Known rows, with every way that one mark hangs from another
{mifolu botaf}: [ -4.2  14.0  11.7  61.8 -28.5  -7.1 -34.1  13.2  24.9   2.4 -47.0  13.0
  -1.3   7.8  16.5  20.5  14.6  46.2  27.5  36.5  45.2   8.5]
{kosa damip gakir {pidap {mokub tesivu} vuke}}: [-11.3 -35.2 -26.4 -59.5  13.9  48.0  53.1 -24.4  40.0 -14.5 -17.3   3.4
  -2.4  -1.8  23.9 -29.4  20.1 -31.7 -22.2 -60.6 -44.2  -3.0]
{gakir botaf {kosa {pidap mokub vuke}}}: [ 33.3  19.2  -4.9  31.7  10.3  23.9 -14.6  13.7 -30.1  25.6  14.4   6.3
  21.6  31.3  65.5  28.1  -9.1 -16.7 -15.0  15.5  11.1  24.6]
{gakir botaf {kosa damip {pidap mokub {vuke nitem}}}}: [ 26.7  16.9 -18.9  16.2  -2.5  26.0   9.7   0.9  -5.1  27.6  16.9  15.3
  17.0  34.5  60.9  32.1   5.9 -44.0 -33.3  12.3  -6.6  -5.9]
{pidap {mokub damip tesivu} {vuke nitem}}: [ -2.7  34.7 -24.5 -33.5 -26.6 -10.9 -36.4  26.1 -37.4   2.6 -11.0   8.6
 -29.9  -4.4 -35.6  22.9  32.0   1.5  -5.7  11.2 -12.0  -6.0]
{damip {kosa {gakir botaf} {pidap {mokub tesivu} vuke}}}: [  1.4 -38.6   0.1  -5.6  -2.1  17.7  -7.1 -21.4 -13.4 -26.1  13.8 -10.3
  24.1 -12.1  -1.7 -17.0 -11.5 -10.5  12.5  -9.3  -7.3  14.0]
{damip kosa}: [ -2.7 -24.6  31.7  41.9 -25.8 -34.1 -32.4  -0.1   1.4 -20.5  13.2 -11.6
  10.1 -16.5 -33.7 -14.1 -25.4  31.5  43.6  34.3  37.9 -14.1]
{kosa damip pidap}: [  2.0 -20.4   8.0  13.8   2.7  -2.3  51.0  -8.1  68.8   5.0 -10.1  10.3
  -4.7  -4.2  15.9 -19.1   4.3  -3.6 -15.0 -26.0  -2.3 -27.4]
{mokub {damip {kosa gakir}} tesivu}: [-23.2   2.9  28.0 -24.8  18.8 -24.3  11.4  -4.8  13.4 -35.1 -30.4 -13.2
 -23.5  -4.0 -91.1 -21.8  21.7  38.0  23.5 -17.5   5.7  -4.4]
{gakir botaf {kosa pidap}}: [ 19.1  15.6  12.2  57.6  21.1   2.1  -3.3  18.5  -4.4  23.5  11.7   1.8
  27.2  22.1  55.5  16.7 -16.8  -7.3 -15.6  10.4  29.0  15.0]
{gakir kosa}: [  1.7  16.9  25.4  44.2   4.0 -21.0 -23.6  32.1  -9.6   9.7   7.7 -11.5
   4.5  16.6  17.6  -5.7 -28.9  18.2  13.1  34.9  50.8   2.2]
{gakir botaf {kosa damip {pidap {vuke nitem}}}}: [ 21.8   9.7  -7.9  33.1  15.9   6.5  17.5  -0.5  12.4  33.3  13.5   8.8
  18.0  33.3  53.3  31.3   1.1 -40.9 -35.3  12.8   2.7  -3.4]
{gakir botaf {kosa damip pidap}}: [ 20.0  10.9   7.0  38.4  16.5  15.2  26.1   1.2  23.2  22.2   2.6   7.8
  20.4  35.3  51.5  17.1   1.3 -20.4 -20.3  -0.6   8.5  -5.5]
{pidap {mokub {damip {kosa gakir}} tesivu} {vuke nitem}}: [ -7.7  15.1 -26.2 -45.7 -27.0  -7.4 -33.4   6.3 -40.8 -13.4   3.4   1.0
 -23.0  -9.8 -48.7  12.5  21.4  -8.1  -1.8  15.6 -17.2  -7.2]
{lusul kosa}: [  9.5   8.1  49.0  38.1   0.6 -37.7  -4.4  -2.6  -7.6  15.1   1.5  -6.5
   9.0  -4.6 -18.0  -6.0 -62.4  28.9  38.5  28.4  27.3 -31.6]
{mokub damip tesivu}: [-15.3  30.9  28.6  -7.9  20.8 -29.8   8.7  22.5  20.0 -11.2 -50.4  -2.6
 -32.2   3.8 -71.7  -8.1  35.5  53.0  15.0 -22.9  14.3  -5.7]
{pidap {mokub damip}}: [ -4.7  29.2 -12.5  -2.7 -44.6  -4.8 -29.5  24.0  -8.4  -5.7  -7.9  15.5
 -21.7 -10.3 -18.8   7.8  13.2  38.8  21.0  18.0  -2.1 -17.7]
{lusul botaf {kosa damip pidap}}: [ 22.6   4.8  62.9   8.5   7.8 -21.3  54.2 -32.6  19.5  31.9  15.1  -9.6
  -5.8  17.8  -5.1  -9.2 -27.5 -11.0  20.0  19.5  17.1 -37.0]
{mokub {damip {kosa {gakir botaf} {pidap vuke}}} tesivu}: [ -6.7  -3.4  17.1 -28.3  34.8 -11.2  25.4 -16.8  11.9 -24.1 -24.2  -7.8
 -18.0   3.2 -71.7 -10.9  24.9  18.4   4.1 -25.7 -11.3   9.8]
{lusul botaf {kosa gakir {pidap mokub}}}: [  2.2   0.1  45.3  -3.7   3.7  -7.6  25.2 -22.7 -16.9  17.3  28.3 -19.9
   7.2  -3.8  11.0 -23.3 -44.8 -10.1  21.0  14.9  14.9 -12.4]
{kosa gakir pidap}: [-36.0 -38.7  -3.8  18.3  22.1 -10.3  18.4   3.0  44.3  -7.9   5.6 -10.6
  14.7 -35.5  28.2 -39.7 -27.1   3.7 -15.8 -32.1   7.0  10.8]
{pidap mokub vuke}: [ 12.2   8.0 -14.6  -5.1 -33.8  12.1 -54.3  19.9 -33.3  10.5  -4.6   6.8
  -5.9  -0.5  19.0  18.2   4.0  16.5  26.2  18.2   0.2   7.8]

Rows
[-27.4 -28.3 -20.6  -2.2  -2.9  15.8   9.8   7.2  19.5 -17.5   9.5  -2.7
  13.4 -35.0  37.5 -38.0 -19.5  -1.2 -11.8 -28.9  -7.3   7.2] | {kosa gakir {pidap mokub}}
[-22.2 -52.5 -22.2 -27.5  28.0  13.6  55.2 -33.0  69.5   3.4  -6.3  -1.0
   0.2  -9.2  28.2 -23.5   0.0 -29.8 -25.5 -40.9 -33.0  -4.2] | {kosa damip gakir {pidap vuke}}
[ 10.6  11.2 -17.7 -13.8  -0.9  -6.1   4.6  13.7  -8.2   3.6   1.9   8.5
 -17.8 -11.6  -2.6   0.7   9.7  -9.6 -31.4  -8.6  -8.7   5.3] | {kosa {pidap {mokub damip tesivu} {vuke nitem}}}
[ 33.0  27.7 -10.0  20.7  14.2  20.6  -6.7   8.4 -25.2  27.8  15.7   8.6
  10.3  34.1  48.8  33.9  -2.3 -14.8 -19.0  19.7   1.1  23.0] | {gakir botaf {kosa {pidap {mokub damip} vuke}}}
[-10.8 -11.7 -31.7 -34.1  24.8  33.2  17.3 -10.6   4.7  -2.7 -12.0   3.7
   4.8  -7.4  22.8   0.1  19.5 -13.1 -23.7 -48.1 -39.7  28.7] | {kosa {gakir botaf} {pidap {mokub damip tesivu} vuke}}
[ -3.1  12.6 -30.3   5.2 -50.4 -13.1 -63.3  30.3 -37.0  14.6  15.3   8.8
  -4.5 -18.2  15.1  24.3  -1.1  -7.2   1.6  34.0   4.6  -8.8] | {pidap mokub {vuke nitem}}
[ 24.9  30.6 -17.7  26.0   6.1   8.2 -11.9  13.1 -27.3  28.3  24.2  10.1
  11.2  25.6  48.2  38.3  -4.4 -27.1 -32.2  27.5   3.2  13.8] | {gakir botaf {kosa {pidap {mokub damip} {vuke nitem}}}}
[  9.4  13.1 -13.0 -50.0 -11.9  22.4 -27.1  -5.3 -39.4 -13.7 -19.7   1.5
 -16.4  12.3 -36.6  17.2  33.3  11.5  22.7  -3.5 -25.8  13.0] | {pidap {mokub {damip {kosa {gakir botaf}}} tesivu} vuke}
[ -8.9 -28.6 -32.1 -47.2  15.6  60.4  48.1 -26.6  36.9  -3.9 -21.7  10.3
  13.7   3.6  39.8  -7.8  33.6 -38.7 -25.6 -69.2 -53.0   0.7] | {kosa damip {gakir botaf} {pidap {mokub tesivu} vuke}}
[ -7.5   8.5 -46.3 -22.2 -46.1 -14.4 -46.8  -1.8 -33.9   3.3  25.2  11.6
 -12.2 -13.1 -23.7  36.4  11.4 -15.4  -4.1  41.3 -25.3 -10.9] | {pidap {mokub {damip {kosa {gakir botaf}}}} {vuke nitem}}
[-16.8  -4.3  11.5 -29.6  27.0 -29.7  24.1 -10.4  12.5 -27.9 -12.8 -10.8
 -24.2 -10.4 -80.0 -18.7  14.6   9.3  -6.1 -15.4  -3.5   0.8] | {mokub {damip {kosa gakir {pidap {vuke nitem}}}} tesivu}
[-10.1 -39.1  11.2  -2.0  -9.5   5.7   1.4 -12.6  -1.9 -42.3  18.8 -15.1
  16.0 -25.5 -15.9 -41.3 -23.5   2.4  16.8  -8.7   9.4   0.0] | {damip {kosa gakir {pidap {mokub tesivu}}}}
[-14.3  -4.2  24.1 -26.4  29.4 -19.7  30.4 -10.1  20.4 -36.0 -22.3 -11.0
 -22.3  -5.5 -80.1 -27.8  16.5  28.5   7.2 -26.1  -0.6   1.4] | {mokub {damip {kosa gakir pidap}} tesivu}
[-13.9 -47.6   9.9  29.1  -0.3 -10.5  -1.3 -20.2  17.8 -21.9  22.6 -12.8
  28.7 -25.4  -3.2 -20.4 -27.0   0.2  12.4   0.2   9.6   2.5] | {damip {kosa {gakir botaf} pidap}}
[ 13.3  16.1   2.8 -22.5 -15.0  23.7 -42.8  28.1 -42.9  -2.0 -29.1   0.2
  -8.3   8.8   0.6   4.6  21.8  20.3  27.9 -12.2   4.0  14.6] | {pidap {mokub tesivu} vuke}
[ -8.7 -15.4  -8.4  -1.7   9.5 -28.0   8.4 -27.5  23.0  -5.8  10.1   0.4
 -15.3 -10.6 -45.0   8.2  -0.6  13.9   3.1  15.4 -14.1   2.1] | {mokub {damip {kosa {gakir botaf} {pidap vuke}}}}
[-22.8 -15.6 -54.2 -15.6   0.9   8.6   2.2  -8.5   8.1   8.6  18.3   8.9
   8.5 -26.3  32.4  12.1   4.6 -32.8 -43.6 -16.2 -39.1  12.8] | {kosa {gakir botaf} {pidap {mokub damip} {vuke nitem}}}
[-17.7   1.8  61.0  16.0   6.4 -34.2   4.6 -16.8  -8.9  23.9  13.9 -26.4
   7.5  -1.0 -12.4 -16.0 -41.2   9.9  42.5  28.6  32.3 -18.0] | {lusul botaf {kosa gakir}}
[  4.5  26.6  10.7 -23.6 -32.7   5.5 -17.7  15.4 -24.4 -31.8 -20.0   3.7
 -19.6  -1.5 -53.4  -8.6  22.5  36.3  31.4  -0.4   1.5 -13.5] | {pidap {mokub {damip kosa} tesivu}}
[ 25.9  22.5 -12.8  36.5   4.0  12.5 -20.3  18.9 -31.3  27.7  25.3   6.5
  23.8  22.8  62.9  30.8 -11.3 -29.5 -27.2  23.9  13.7  16.1] | {gakir botaf {kosa {pidap mokub {vuke nitem}}}}
